Each row comes from the steps of one path. Every step used is in the known rows, and no mark comes twice. Write the path behind each row, first mark first.
(in the rows, 128 means zero)
Known rows
H > J > S > P > K > F: [158 113 133  86 165  95 112  89 121 110 150 153 121  97 117 127 120 157
 108 110 157 149 162 186  81 170 160 109 140 177  95 205 129 116 129]
N > S > P > K > F: [156 114 171 103 137 145  96 116 147 122 149 137 120  87  99 126 134 132
 105 111 103 134  74 163 105 137 162 111 170 156 115 189 160 128 143]
Q > J > V > P: [132 142 148 166 168 115 136 193 161 133 150 121 154  78 129 129  91 167
 145 158 143 120  94 166  98 109 148 147 110 153 142 137 120 125 138]
J > S > P: [210 134 131 109 106 125 121 110 144 114 149 171 142 115 137 159 105 110
 112 120  97 194 150 174 108 117 133 120 132 162  94 182 135 109 141]
Q > J: [148 153 139 118 145 129 104 179 140 151 141 134 217  83 110 141  95 131
 115 129  77 134 110 172  85 133 131 156 129 144 124 109 124 139 143]
H > J > V > P: [113 125 130 137 183 110 148 138 151 124 147 142  96  95 110  90 113 180
 148 141 190 108 125 139 104 146 168 114 141 162 129 169 108 121 130]
A > Q > P > S > J > V: [144 148 109 175 210 120 145 159 111 161  74 125 157 135 164 147 100 195
 128 122 134 100 115  93 163 124 134 127  91 177 142 104  98  99 136]
F > K: [130 129 116  81 130 137  89  91 107 144 133 163 141 110  95 124 129 147
 103  70  90  97  86 153 102 127 176 108 168 136  78 165 209 147 134]
V > J: [157 128 143  74 141 119 125 134 158 142 157 147 197  99 122 116 100 133
  96 104  99 133 112 144  86 156 152 113 127 164 110 139 132 154 136]
J > Q > A: [176 127 139 122 105 126 167 148 106 114 131 161  99 123 150 143  95 150
 132 120 102  77  94 149 132 111 108 120 119 145  95 118  83 119 155]
Q > P > S > N: [128 137  98 152 133 125 126 139 139 188  97 164 182 125 165 168 103 189
 128 132  55 131 103 157 173 137 147 127 108 185 121  94 141 135 140]
V > P: [132 151 145 144 120 114 124 131 145 159 130 168 100 100 105 141 107 135
 126 106 103 104  57 150 146 108 146 121 142 166 102 180 160 105 133]
L > N > S > P > Q > J: [160 159 159  95 143 180  98 169 167 130 152 127 219 108 117 161  96 131
 124 165 104 163 142 150  84 132 140 135 174 159 132 120  87 174 163]
J > V > P > S: [112 129 123 166 161 124 152 151 171 149 130 151 114 100 151 109 102 191
 161 133 132 103  69 147 128 107 151 115 111 169 115 154 158 148 138]
S > J > V > P > K > F: [128 117 140 123 194 102 153 105 131 123 149 135  83 105  71  93 156 165
 129 108 172  81  67 122 140 117 180 116 137 180 119 170 172  89 146]
L > N > S: [142 152 136  87 115 192  86 144 167 161 160 151 232 110 116 157  95 115
 101 128  71 152 118 143  99 153 152 126 177 151 132 109 111 190 167]
Q > P > S > J: [143 139 117 153 163 117 135 111 124 173  83 164 189 125 131 147 123 162
 122 121  72 104  94 111 170 118 151 143 115 191 121 100 144 105 142]
V > J > Q: [175 123 154  81 121 117 151 136 137 123 153 145 175  93 141 115  96 138
 104 126 130 103  99 158  86 144 138 108 113 159  99 129 100 161 149]
S > P: [192 134 139 113 116 136 125 113 141 115 139 165 106 109  94 132 134 127
 123 121 100 156  96 147 114 103 143 111 165 151 106 181 153  98 142]
N > S > J > Q > P: [177 137 170 139 136 153 141 130 125 128 126 137 172 106  95 124 130 100
 113 146 115 110 103 111 147 128 150 148 135 159 137  97  84 117 169]
A > Q > J: [149 168 131 135 178 130 103 202 116 155 111 110 196 107 136 152  75 149
 110 116 107 124 123 147 102 143 112 143 107 144 136 113  84 126 137]
L > N > S > P > K: [166 139 150  88 125 175  94 135 167 141 161 138 187  98 119 158 111 130
  97 137  97 156 103 155  99 147 155 107 186 160 130 154 125 156 163]
P > S > J: [129 147 119 113 163 137 128 116 140 163 109 158 220 119  97 102 128 140
 131 108  51 109 100 124 122 143 134 140 116 183 101  92 150 162 160]
N > S > J > V > P: [146 137 170 148 164 153 142 142 167 125 153 126 147 103  79  99 132 113
 131 142 136 126 102 104 130 127 167 141 138 162 148 125 111 123 160]
V > J > S > N > L: [176 140 133  65 117 122 130 143 179 147 199 137 233 131 161 159  72 139
  89 133  97 198 188 197  89 183 148 117  90 177 119 115  90 185 155]
K > F: [109 119 116  79 134 132  90  95 113 142 141 174 138 116  91 130 133 148
 111  68  83 106  78 157 106 134 164 113 158 152  84 165 194 151 134]
L > N > S > J: [150 155 145  88 139 189 103 131 162 150 164 141 238 120  84 144 120 103
  99 134  84 148 130 115 106 153 158 137 171 160 138  97  99 172 174]
H > J > Q: [148 132 132  99 138 123 140 127 109 121 131 154 138  93 111  98 110 145
 131 134 151  93 132 160  92 158 141 119 145 149 103 131  81 145 152]
H > J > S > P: [180 131 132 106 148 112 125 108 137 108 146 159 146 106 119 127 109 132
 120 132 143 176 186 165  83 159 148 123 138 169 108 178  92 118 135]
H > J > V > P > Q: [108 134 127 125 195 103 153 147 141 120 131 136  87 103 113  80 108 189
 165 140 201  99 144 137 109 136 161 114 153 167 116 162 103 126 132]

Write each row's path
[148 137 133 134 153 128 164 131 123 138 108 154 181 128 125 115 117 156
 142 126  71  75 101 123 128 132 115 138  89 184  99  80 102 152 167]
P > S > J > Q > A
[167 147 151 116 128 175 124 128 140 142 145 143 217 117 114 164 113 117
 103 155 111 122 121 118 131 137 158 138 155 166 140  90  77 151 176]
L > N > S > J > Q > P
[111 120 130 127 191  96 144 139 146 132 142 134  81  80 114  85 113 192
 139 133 195  94 107 155 107 153 173 104 148 166 128 182 123 111 130]
H > J > V > P > K
[141 148 154 122 154 176 124 141 175 139 171 132 195 115  97 139 116 127
 118 155 130 136 115 111 117 137 169 132 156 170 149 116  98 159 169]
L > N > S > J > V > P
[151 178 121  75 147 120 117 193 143 152 146 122 215 135 143 157  63 151
 144 148  96 175 206 210 105 137 118 153 133 164 106  82  83 178 161]
P > Q > J > S > N > L
[168 145 151  99 114 193  96 134 172 133 163 147 199 113 111 162 112 118
 106 145  88 168 118 141  95 137 153 118 180 155 132 140 111 165 165]
L > N > S > P
[165 146 158 105 131 179 133 145 147 128 163 138 202 132 111 154 107 119
 109 149  97 120 128 112 116 144 135 135 145 165 138  87  58 161 180]
L > N > S > J > Q > A
[103 125 145 118 146  85 106 107 125 166 133 155  70  85 106 138 121 170
 110  75 121  68  20 179 146 126 166 102 148 180  87 221 207 101 124]
V > P > K > F
[150 137 118  94 149 116 115 118 132 134 144 158 177 105 125 123  95 126
 113 115 125 158 185 166  86 175 147 131 135 164 104 149  94 140 136]
H > J > S
[203 145 129  89 124 115 129 122 133 112 134 163 124 125 138 148  99 122
 135 119 113 186 173 171 116 102 124 121 150 167  79 178 126 116 142]
J > S > P > Q
[165 118 149 119 136 106 158 133 134 141 120 149 192  97 178 137  86 172
 112 140 119  87  93 154 111 137 141 114  85 182 106 113  98 154 142]
V > J > Q > P > S
[150 121 131 115 156  96 144 119  95 137 109 147 112  84 135 120 109 173
 118 136 169  75 113 163 126 152 154 113 145 166 113 145  91 103 141]
H > J > Q > P > K
[168 165 129 112 121 132 107 186 163 156 181 127 252 118 146 182  65 132
 110 160  74 199 188 226  89 164 132 160  92 157 135  86  81 171 160]
Q > J > S > N > L
[207 140 136 102 131 107 143 132 129 102 131 162 104 142 157 160  93 138
 140 118 108 175 179 157 123 104 111 123 134 172  84 173 104  99 138]
J > S > P > Q > A
[170 148  99  92  96 133 119 142 147 153 166 163 182 128 145 163  92 125
 113 118  74 203 175 199 129 164 135 124 116 161 102 119 121 156 152]
J > S > N
[162 153 149  84 129 183 102 144 163 132 151 143 185 118 115 154 105 127
 123 146  98 160 136 140 101 128 142 118 192 159 122 133 103 171 164]
L > N > S > P > Q
[126 132 132 144 174 105 173 169 148 121 130 141  44 127 147 114  98 198
 174 128 167  93 102 126 150  86 137 112 139 163 113 160 122 103 132]
J > V > P > Q > A
[156 132 155 121 162 167 135 142 161 123 156 125 175 106  78  89 136 106
 125 137 121 140 123 102 116 139 164 140 149 149 146 103 108 140 165]
N > S > J > V
[131 126 127 150 148 121 153 148 160 133 145 149  80  99 128 112 110 170
 149 129 155 112  73 143 133  99 162 110 135 153 122 171 154 115 137]
J > V > P
[107 132 112 163 151 127 156 162 176 150 144 145 114 108 150 115 105 202
 164 147 131 118  84 162 138 125 153 111 104 173 123 135 146 155 144]
J > V > P > S > N
[155 131 113 147 105 125 154 139 111 158 100 161 150 113 173 160 100 180
 140 151  96  93  90 174 162 121 131 119 101 169 105  89 106 145 159]
J > Q > P > S > N
[135 133 114 129 188  98 104 137  82 173  83 131 109 117 158 172  99 193
  90  73 133  85  76 137 164 136 146 105 131 168 120 166 142  81 119]
A > Q > P > K > F
[115 113 116  60 151 106  88 101 109 160 136 154 117  87 104 121 133 167
  95  57  94  84  51 183 115 151 163  98 170 161  82 187 216 131 133]
P > K > F
[183 141 139 102 133 131 159 109 103 118 134 150 149 112  70 103 142 105
 122 123 123  93 100 123 133 118 140 134 137 155 104 105 109 113 173]
S > J > Q
[173 157 102  83  89 144 115 136 160 158 186 155 200 147 146 179  75 131
 107 128  67 212 193 216 123 165 140 128 118 161 114 106 104 176 166]
J > S > N > L
[129 141 147 127 136  91 119 129 138 173 128 153  82  80 113 136 108 154
 109  92 114  85  33 173 153 122 152 109 153 175  97 204 182  91 131]
V > P > K
[172 142 172 114 129 163 135 133 134 121 143 135 182 104  79 104 129  87
 114 137 106 115 106 122 121 137 146 146 142 151 125  97  88 142 176]
N > S > J > Q
[144 144 126 120 146 136 147 119 125 148 106 157 203 113 111 102 125 142
 140 126  75  87  93 137 120 133 125 136 104 178  93  84 124 168 171]
P > S > J > Q
[149 145 139  97 150 190 118 140 171 136 172 134 222 118  95 131 119 121
 113 147 115 148 135 111 104 148 166 132 166 158 147  96  97 172 175]
L > N > S > J > V
[157 146 163 109 146 166 116 132 152 138 145 138 196 105  64 105 134  82
 106 119  84 139 116 111 122 146 155 149 153 154 134 105 113 138 165]
N > S > J
[129 135 109 127 181 138 147 129 152 148 121 148 198 117 110  85 131 164
 147 126  90 111 107 119 114 134 147 133 112 178 112  91 146 164 160]
P > S > J > V
[189 137 141 128 141 117 163 104  92 125 112 155 140 119  90 130 139 124
 120 134 131  88  96 112 162 105 148 139 130 166 116 107 106  80 164]
S > J > Q > P
[151 169 119  83 154 111 120 195 130 146 130 127 200 117 143 146  76 147
 149 138 103 168 193 195 109 134 115 150 134 162 100  95  98 161 149]
P > Q > J > S > N
[137 165 101 155 167 133 121 168 125 193  90 128 185 153 181 190  71 200
 115 125  84 129 130 145 167 149 127 125  91 174 142  87  84 140 146]
A > Q > P > S > N > L
[170 149 179 120 149 151 112 172 157 114 132 122 165  97 106 124 109 119
 139 153 106 157 132 153  98 116 135 142 164 152 125 135 100 140 150]
N > S > P > Q > J
[121 162 141 120 143 101 129 144 131 156 108 158  84 113 111 127  98 153
 153 107 120  93  83 147 157  95 132 122 163 173  84 173 149 114 133]
V > P > Q
[122 162 136 185 205 119 132 216 142 153 107 102 173 103 170 141  67 194
 141 143 142 103 104 145 105 130 117 139  71 162 143 119  83 139 134]
A > Q > J > V > P > S
[143 131 171 134 174 139 140 142 164 132 149 117 136  90  83  92 134 125
 118 134 146 114  86 119 132 136 169 131 145 165 144 142 125 116 157]
N > S > J > V > P > K
[205 117 158  77 140  93 133 120 160 119 169 142 171  93 153 140  95 135
  85 116 127 171 140 178  81 153 149 102 110 184 101 190 130 127 132]
V > J > S > P > K
[156 148 115 137 179 101 114 157  90 179  77 129 116 112 162 168  88 180
  91  90 124  96  85 131 171 133 133 110 134 163 130 151 122  69 125]
A > Q > P > K
[133 154 121  95 187 118 136 198 136 131 119 120 162 104 127 102  91 172
 167 138 137 121 147 159  98 104 128 141 157 147 110 102 116 150 145]
P > Q > J > V
